Every row comes from one small tree of marks. The marks that hang from a mark follow it in brackets, in the order of their numbers. Every link used is in the known rows. Which tree was each row made from?
In the rows, zero is written as 128.
Known rows:
q386{q117{q940} q515}: [138 173 104  61 155 144  81 131  86 157 103  66  67 154 167 152 176 178
 121]
q515{q881{q117{q60 q623}}}: [121  87 145 132 111 114 149 141 125 107 128 189 159 120 112  99 119 142
 124]
q907{q940}: [191 111 167 108 124 120 108 127 138  89  99 140  79 107 204 147  92  94
 193]
q515{q881{q117}}: [121 105 161  92 102 102 136 150  92 131 143 191 130 127 153 123 100 121
 161]
q117{q60 q623 q768 q940}: [134 141 118 197 137 145 131 100 180  97 108  91 123 133 105  96 148 137
 102]
q386{q515{q881}}: [105 136 160  57 135 140 102 170  71 158 124 179 134 116 158 107 137 164
 138]
q881{q117{q60 q623 q940} q515}: [131 122  87 147 124  77 168  92 154 112 167 136 125 120 124 116 129 104
 102]
q386{q117{q60 q940}}: [142 131 114 120 157 139  90 111 119 101  78  81  68 155 132 133 166 153
 107]
q623{q117}: [158 130 149  86 135 146  86 148 101 130 119 127 139  95 101 161 145 116
 151]
q907{q881{q515} q940}: [150 107 164 111 158  85 114 176 128 124 115 183  89  75 188 132  72  86
 178]
q761{q117{q768 q940}}: [146 158 124 152 105 181 130  95 142 120 146  92 128 131 139 139 122 106
 101]
q761{q117{q623 q768 q940}}: [174 158 118 172  94 195 141  97 174 107 151  96 150 107 128 132 122 121
  89]
q515{q881{q117{q623 q768 q940}}}: [117 136 136 151  91 110 153 109 135 149 152 133 135 143 146 116 109 134
 133]
q623{q117{q60}}: [130 106 139 116 153 153  92 139 106 113 100 118 150 112  65 140 158 121
 124]
q761{q117{q60 q623}}: [176 104 133 148 121 200 134 135 161  62 121 154 181  82  88 110 130 131
  85]
q881{q117{q60 q623 q768} q515}: [ 73 102 106 161 127  80 179 124 147 144 161 173 185 135  69 120 120 124
 123]
q881{q117}: [157 117 136  93 108 102 135 147 117 114 142 156 113 124 145 143 104  99
 174]
q907{q881{q117{q768} q515} q940}: [ 98 102 144 138 139  61 155 150 137 162 138 155 117 130 164 153  63  79
 185]
q386{q117{q623 q940} q515}: [165 172  98  82 149 161  89 132 118 143 109  67  93 127 157 145 177 190
 113]
q386{q117{q60} q515}: [102 126 115  71 175 153  83 156  82 141  79 109 119 156 105 132 186 192
 113]
q623{q117{q60 q768 q940}}: [ 98 142 117 162 148 149 102  87 123 142 103  47 133 156  71 142 173 118
 102]
q515{q881{q117{q60}}}: [ 98  88 153 113 118 103 139 140 100 118 122 185 143 143 124 105 118 130
 133]
q907{q881{q117{q768}} q940}: [133 102 155 146 132  90 143 148 143 128 106 127 103 139 166 148  72  84
 200]

Write each row's tree:
[184 133 117 162 138 145 121 110 175  62 107 108 104  98 129  93 146 124
 100]
q117{q60 q623 q940}
[105 112 152 134  94 114 153 147 127 151 146 183 169 132 122 120 101 147
 155]
q515{q881{q117{q623 q768}}}
[132 162 115  81 139 158  88 134  97 165 111 101 111 136 165 126 168 210
 102]
q386{q117{q623 q940} q515{q881}}
[140 155  84 109 164 163  94 118 124 126  90  62 105 144 122 125 195 197
  87]
q386{q117{q60 q623 q940} q515}
[ 84 113 137 145 156 150 100 129 115 146  96 101 168 142  42 145 166 131
 126]
q623{q117{q60 q768}}
[147 138 109 199 116 196 147  85 183  91 127  83 163 124  95 113 140 126
  63]
q761{q117{q60 q623 q768 q940}}
[134 111 131 179 116 198 146 125 168  93 124 139 203 109  62 113 134 139
  87]
q761{q117{q60 q623 q768}}
[ 72 122 126 112 115  66 162 137 107 181 174 175 150 144 115 148 101 105
 162]
q881{q117{q768} q515}
[193 134 112 166 115 199 136  93 174  57 130 103 140  94 115 109 137 117
  62]
q761{q117{q60 q623 q940}}
[131 132 141 109 101 101 136 114 104 132 149 146  95 140 178 119 108 111
 144]
q515{q881{q117{q940}}}
[107 149 117  91 146 158  98 163 112 180 103 104 150 147 101 147 173 211
 139]
q386{q117{q623 q768} q515}
[157 138 114 130 132  76 145 157 143 128 170 160 112  77 144 120  92  96
 128]
q907{q881{q117{q623 q940} q515}}
[ 91 142 117 138 140  66 148 150 124 167 164 139 108 129 133 126  98  91
 140]
q907{q881{q117{q768 q940} q515}}
[ 89 149 102 134 114  66 163  95 121 175 184 122 110 155 143 146 111  90
 138]
q881{q117{q768 q940} q515}
[ 93 126 139  57 119 117 126 156  73 164 142 165 139 139 154 123 132 150
 145]
q386{q515{q881{q117}}}
[159 132 140 155 100 196 140 138 159 112 144 146 188  94  94 134 111 134
 116]
q761{q117{q623 q768}}
[127 146 113 142 105 100 144  99 136 143 152  89  94 170 150 145 118  97
 150]
q881{q117{q768 q940}}
[139  97 146 113 140  59 146 156 129 134 137 171  98 103 186 148  65  73
 187]
q907{q881{q117 q515} q940}
[108 142 124 176 145 132 118  98 147 114 100  86  98 161 120 103 149 119
 108]
q117{q60 q768 q940}
[ 66 119 129 159 117 102 151  96 117 140 130 119 125 179 128 106 126 127
 117]
q515{q881{q117{q60 q768 q940}}}
